What can hang from each mark:
J: B Y Z
S: Q U
Y: J
U: P S
B: J W
Q: W
Z: J T
G: W
P: U
W: B G Q

Every row comes from one small tree of marks. The marks that hang from a mark follow it in brackets, in alphabetical order. Every link used is in the known rows. Which tree was each row made from?
Known rows:
W[G Q]: [ 0.59 -0.48  0.35  3.77 -2.10  1.00  0.26 -0.52 -0.42 -2.03  0.78  0.41
  0.38  3.34  0.37  1.13  0.60 -2.93  0.13  0.51  0.07 -0.11 -2.21  0.42
  0.62]
P[U[S[Q]]]: [-2.98  0.64 -0.07  2.19  1.71 -1.89 -0.68 -0.15  1.49  3.72 -4.48  0.48
 -3.02  0.52 -3.81  0.89  0.54  0.65  0.92 -0.46  1.13 -1.25 -3.02 -1.42
 -0.94]
G[W[B[J[Y Z[T]]] Q]]: [-0.72 -0.35 -0.09 -1.18  0.37  1.07 -2.74  1.24 -0.84 -1.66  1.60 -0.90
  1.86 -1.27  2.05 -0.56 -1.82 -1.38 -1.36  0.93 -1.19 -0.84  2.03 -0.06
 -1.99]
B[J[Y Z]]: [ 1.02  0.55  0.05 -2.62  3.87 -0.63 -2.37  1.21 -1.39 -0.56  0.02 -1.01
  0.63 -2.88 -1.31 -1.62 -3.35  2.38  0.05 -0.31 -3.12  3.74  3.01  2.16
  1.19]
G[W[B]]: [ 0.22 -0.37 -1.88 -0.35 -0.09  0.09 -0.42 -0.18 -1.65 -0.17  1.34  0.50
 -1.17  0.53  1.48  1.77  0.92 -2.29 -0.56  0.08 -1.56 -0.90 -2.76  0.36
 -1.00]
W[B[J[Z]] G Q]: [-0.81 -0.77  1.47  0.47 -2.24 -0.20 -2.32 -2.30 -0.12 -1.02  2.28 -0.16
  2.68  1.16  2.32  0.39 -1.84 -3.07 -1.36  0.55 -0.57 -1.78  1.93 -0.59
 -2.07]
Z[J]: [ 1.69  0.13  0.34 -0.37  2.77  0.64 -0.13  0.99 -0.68 -1.36 -0.35  0.27
 -1.84 -0.37 -2.02 -0.88 -0.55  1.69  1.16  0.15 -1.27  3.68 -1.45  2.12
  2.34]
Q[W[B[J] G]]: [-0.15 -0.14 -0.40 -0.87 -1.87 -0.86  0.84 -2.47 -0.94 -0.29  2.14  0.13
  0.93  0.42  2.41  1.48  0.22 -1.02 -0.41 -0.44 -0.14 -0.97 -0.12  0.33
 -0.27]
J[Z]: [ 0.83 -0.39 -0.69 -0.45  3.60 -0.55 -1.22  1.57 -0.78 -0.34 -1.13 -0.98
 -0.15 -0.30 -0.87 -0.40 -1.25  0.71  0.19 -0.50 -1.59  3.54 -0.86  1.42
  1.21]
P[U[S[Q[W[B G]]]]]: [-4.12  0.26  0.25  1.51 -1.12 -1.78 -0.02 -1.76  1.64  3.65 -2.89  0.41
 -1.98  0.85 -1.81  1.67  1.24 -0.05  0.59 -0.96  2.53 -3.12 -2.09 -2.74
 -1.85]
Y[J[B[W] Z[T]]]: [ 3.21  0.54 -0.32 -2.87  2.27  2.43  0.76  3.66  0.35 -0.76  0.30 -0.69
  1.36 -1.70 -0.63 -3.37  1.01  2.81  0.15 -1.01  0.12  4.70  2.40  1.02
  1.87]
B[J W[G Q]]: [ 1.82  0.06  0.54  2.07 -1.90  0.16  0.90  0.19  0.02 -2.88  2.34  0.70
  1.00  1.41  1.57 -0.92  0.98 -0.63  0.01  0.68  0.01 -1.04 -0.55  1.01
  1.00]
B[J[Z[T]] W[G Q]]: [ 0.89 -0.24  1.46  0.34  0.16  0.44 -0.94  2.19  1.10 -3.85  1.42 -1.07
  2.79 -0.13  1.30 -3.42 -0.46  0.89 -0.36  0.42  0.71  0.93  2.14  0.35
  1.03]
G[W[B[J] Q]]: [-0.04 -0.53 -0.89  0.75 -0.81  0.64 -1.46 -0.53 -1.35 -0.88  1.98  0.53
  0.84  0.50  2.78  1.54 -0.33 -3.41 -1.44  1.38 -1.46 -2.80 -1.25  0.34
 -2.31]
S[Q[W]]: [-0.80 -0.96 -0.75  1.36  0.70  0.13  1.60  0.24 -0.28  0.84 -1.61  1.30
 -1.44  0.51  0.24  1.31  0.68 -1.08 -0.32  1.06  0.29 -0.25 -2.62  1.52
  1.12]
S[Q[W] U]: [-3.10 -0.40 -0.07  1.66  1.68 -0.06  1.06 -0.55  0.61  2.76 -3.43  1.45
 -1.79  0.24 -0.50  1.56  0.31 -1.33  0.86  0.84  1.56 -2.75 -2.35 -0.14
  0.12]
Y[J]: [ 2.75  0.95  0.14 -0.36  2.94  1.13  0.23  1.05 -1.31 -0.71 -0.11 -0.28
 -0.70  0.00 -0.75 -0.81  0.98 -0.09  1.14 -0.63 -1.81  3.09 -1.31  2.83
  2.09]
S[Q[W[B[J] G]] U[P]]: [-4.94 -0.14  1.18 -0.19 -0.40 -1.30 -0.36 -4.02  1.44  3.64 -3.06  0.45
 -1.12 -0.47 -0.10  1.79 -0.10 -2.45  0.76  0.04  2.67 -5.85 -0.38 -2.96
 -1.99]
S[Q[W[G]] U[P]]: [-4.44 -0.26  0.73  1.36  0.34 -0.39  0.67 -2.47  1.40  2.86 -4.15  0.28
 -1.97  0.42 -1.19  1.77  0.88 -1.90  1.53 -0.16  3.27 -4.29 -2.21 -2.58
 -0.41]
Q[W[B G]]: [-0.20 -0.37 -0.86  0.03 -2.56 -0.52  1.72 -1.99 -0.91 -0.15  1.72  0.11
  0.03  1.48  2.21  2.20  1.28 -1.33  0.03 -0.73  0.49 -0.77 -1.41  0.01
  0.01]
W[B[J] G]: [ 0.17  0.10  0.41 -1.09 -1.45 -1.52 -1.21 -3.03 -0.75 -0.19  2.14  0.64
  0.18  0.65  0.80  0.52 -0.70 -2.09 -0.51 -0.29 -1.75 -0.42  0.40  0.29
 -0.63]
Q[W[B[J[Z[T]]] G]]: [-0.85 -0.31  0.24 -2.10 -0.42 -0.67 -0.44 -0.98 -0.08 -1.07  1.50 -1.09
  2.11 -0.61  2.14 -0.35 -0.68  0.06 -0.63 -0.55  0.32  0.50  1.78 -0.11
 -0.21]
U[P S]: [-1.16  0.75 -0.18  1.45  2.58 -2.36 -0.35 -1.22  1.11  2.54 -4.48 -1.68
 -2.63  0.33 -3.89  1.78  0.61  1.21  1.25 -0.44  0.42 -0.63 -3.54 -2.22
 -0.98]

Write each row's tree:
[-2.78 -0.10  0.47  1.81  2.14 -1.95 -0.41 -1.37  1.85  3.31 -5.40 -0.58
 -3.12  0.14 -4.01  1.61  0.59  0.22  0.60  0.42  1.24 -2.01 -3.40 -2.49
 -1.21] -> U[P S[Q]]
[-0.31  0.11  1.35  0.56 -3.59  0.03 -1.40 -2.51 -0.76 -0.82  2.77  0.40
  1.33  1.05  1.60  0.84 -1.64 -2.67 -0.75  0.52 -1.15 -1.93  2.39 -0.07
 -1.52] -> W[B[J[Y]] G Q]
[ 3.52  0.28 -0.81 -2.39  1.37  2.48  1.38  2.42 -0.44 -0.10  0.91  0.02
  0.96 -1.22 -0.07 -1.84  1.36  2.17  0.21 -1.12 -0.26  3.69  1.37  1.13
  1.59] -> Y[J[B[W] Z]]
[ 2.65  0.12  0.50 -1.51  0.11  3.33  0.73  3.10  0.69 -1.86  1.09 -0.66
  2.52 -0.45  0.19 -3.31  1.23  1.52 -0.03 -0.77  1.19  3.48  2.75  0.20
  1.44] -> Y[J[B[W[G Q]] Z[T]]]
[ 1.74 -0.23 -0.17  3.47 -2.97  0.67  2.28  0.88  0.02 -2.65  1.64  0.66
 -0.35  3.04  1.27  0.28  2.49 -1.08  0.67  0.18  1.08 -0.77 -2.57  0.52
  1.54] -> B[W[G Q]]
[ 2.33  0.78  0.38 -1.65  0.07  2.83  1.24  4.04  0.73 -1.97  0.48  0.15
 -0.43 -1.76 -2.55 -3.44 -0.68  4.56  0.54  0.43  0.59  4.62  3.53  0.73
  2.34] -> Z[J[B[W[Q]] Y] T]
[-0.60 -0.19  1.15 -2.49  0.15 -1.28 -2.67 -1.43  0.15 -1.00  1.51 -0.75
  1.60 -0.53  0.57 -1.46 -1.85 -0.87 -0.82 -0.52 -1.20  1.17  2.56 -0.24
 -0.61] -> W[B[J[Z[T]]] G]
[-3.62 -0.32  0.27  1.05  0.42 -2.13  0.41 -2.43  1.85  3.91 -4.44 -0.76
 -2.33 -0.08 -1.95  2.68  0.88 -0.01  0.17  0.29  2.24 -3.82 -2.66 -3.19
 -2.34] -> U[P S[Q[W[B]]]]
[ 1.42 -0.05 -0.46 -1.64 -2.01  2.60  0.88  3.80  0.68 -1.46  1.17 -0.52
  1.83 -1.05 -0.96 -2.73 -0.64  3.29 -0.39 -0.68  1.25  3.75  5.03 -1.14
  1.21] -> J[B[W[G Q]] Y Z[T]]
[ 2.11  0.91  0.13 -1.01 -1.02 -0.19  0.99  0.60 -0.90 -2.39  2.49  0.41
 -0.42 -0.86 -0.15 -1.81  0.36  2.14  0.98 -0.67 -1.15  1.38  1.49  1.51
  2.45] -> B[J[Y] W[G]]
[-0.23 -0.33  1.17  1.46 -3.18 -0.38 -1.35 -2.94 -0.37 -0.84  2.49  0.64
  1.59  1.95  2.08  1.17 -0.96 -3.80 -1.14  0.84 -0.86 -2.55  0.61 -0.16
 -1.87] -> W[B[J] G Q]
[-0.02 -0.20 -0.85 -1.80  0.83 -1.29 -0.01 -0.95 -1.02  0.58  0.99 -0.57
  1.20 -1.12  2.36  1.18 -1.04  0.21 -0.75 -0.05 -0.89 -0.11  0.52  0.91
 -0.66] -> Q[W[B[J[Z]]]]
[ 1.20 -0.50  0.92  0.86 -0.74  0.40 -0.37  0.98  0.29 -3.12  2.11 -0.29
  2.35  0.38  1.89 -1.87 -0.16  0.28 -0.28  0.24  0.37 -0.12  1.13  0.49
  0.74] -> B[J[Z] W[G Q]]
[ 0.76  0.26  1.63 -0.74 -0.36  0.88 -1.01  2.69  0.53 -3.89  1.88 -1.31
  2.47 -1.29  0.63 -3.78 -1.36  2.32  0.11 -0.06  0.36  1.70  4.37  0.48
  1.48] -> B[J[Y Z[T]] W[G Q]]
[-3.14 -0.27  0.15  1.65  1.47 -1.65  0.62 -1.49  1.77  3.21 -5.07 -0.88
 -2.43 -0.06 -2.66  2.17  1.08  0.65  0.58  0.32  2.30 -2.71 -3.25 -2.65
 -1.27] -> U[P S[Q[W]]]
[-0.10 -0.60 -1.28 -2.09  1.36 -0.05 -2.08 -0.12 -1.49 -0.50  1.63 -0.15
  0.52 -1.20  1.94  0.39 -0.75 -1.45 -1.12  0.18 -1.98 -0.51 -0.38  0.32
 -1.50] -> G[W[B[J[Z]]]]
[ 3.17 -0.03 -2.38  1.75 -2.40  1.29  3.26  1.46 -0.26  0.64  0.87  1.93
 -0.45  1.56  0.06  1.15  1.74  0.17 -0.59  0.70  0.05  0.51 -1.46  0.41
  0.46] -> J[B[W[Q]]]
[-2.38 -0.78  0.00  1.61  0.11 -1.12  0.92 -1.05  1.07  2.64 -2.49  0.81
 -1.57  0.57 -0.85  2.04  0.79  0.05 -0.54  0.97  1.15 -2.22 -2.37 -1.09
 -1.42] -> U[S[Q[W[B]]]]
[ 0.24  0.41  0.08 -3.10  1.60 -1.58 -2.29 -0.77 -1.29  0.92  1.06 -0.56
  0.29 -2.16  0.12 -0.19 -3.02  0.57 -0.54 -0.25 -2.99  1.26  3.05  1.15
 -0.79] -> W[B[J[Y Z]]]
[ 3.05  0.60 -2.15  0.45 -3.00  1.89  3.18  2.11 -0.94  0.66  1.39  1.57
 -0.82  0.11 -0.77  0.62  0.67  1.92  0.00  0.14 -0.45  1.46  1.30  0.49
  1.02] -> J[B[W[Q]] Y]
[ 1.93  0.64 -0.13 -2.36  2.16 -0.53 -0.31  2.34 -0.85 -1.56  1.27 -0.74
  0.32 -2.69 -0.08 -2.46 -1.41  3.73  0.50 -0.55 -1.72  2.59  2.80  1.93
  1.91] -> B[J[Y Z] W]
[ 3.95  0.67 -0.82  0.13 -0.69  2.80  2.56  1.67 -0.57 -0.15  1.26  1.03
  0.41  0.47  0.33 -0.61  2.27  0.36  0.24 -0.14 -0.12  1.63 -0.19  1.48
  1.24] -> Y[J[B[W[Q]]]]
[-3.78  0.48 -0.17  1.46  0.13 -2.11 -0.02 -1.15  1.48  4.36 -3.56  0.36
 -2.36  0.34 -1.97  1.88  0.79  0.42  0.47 -0.57  1.96 -2.96 -2.33 -2.12
 -2.06] -> P[U[S[Q[W[B]]]]]
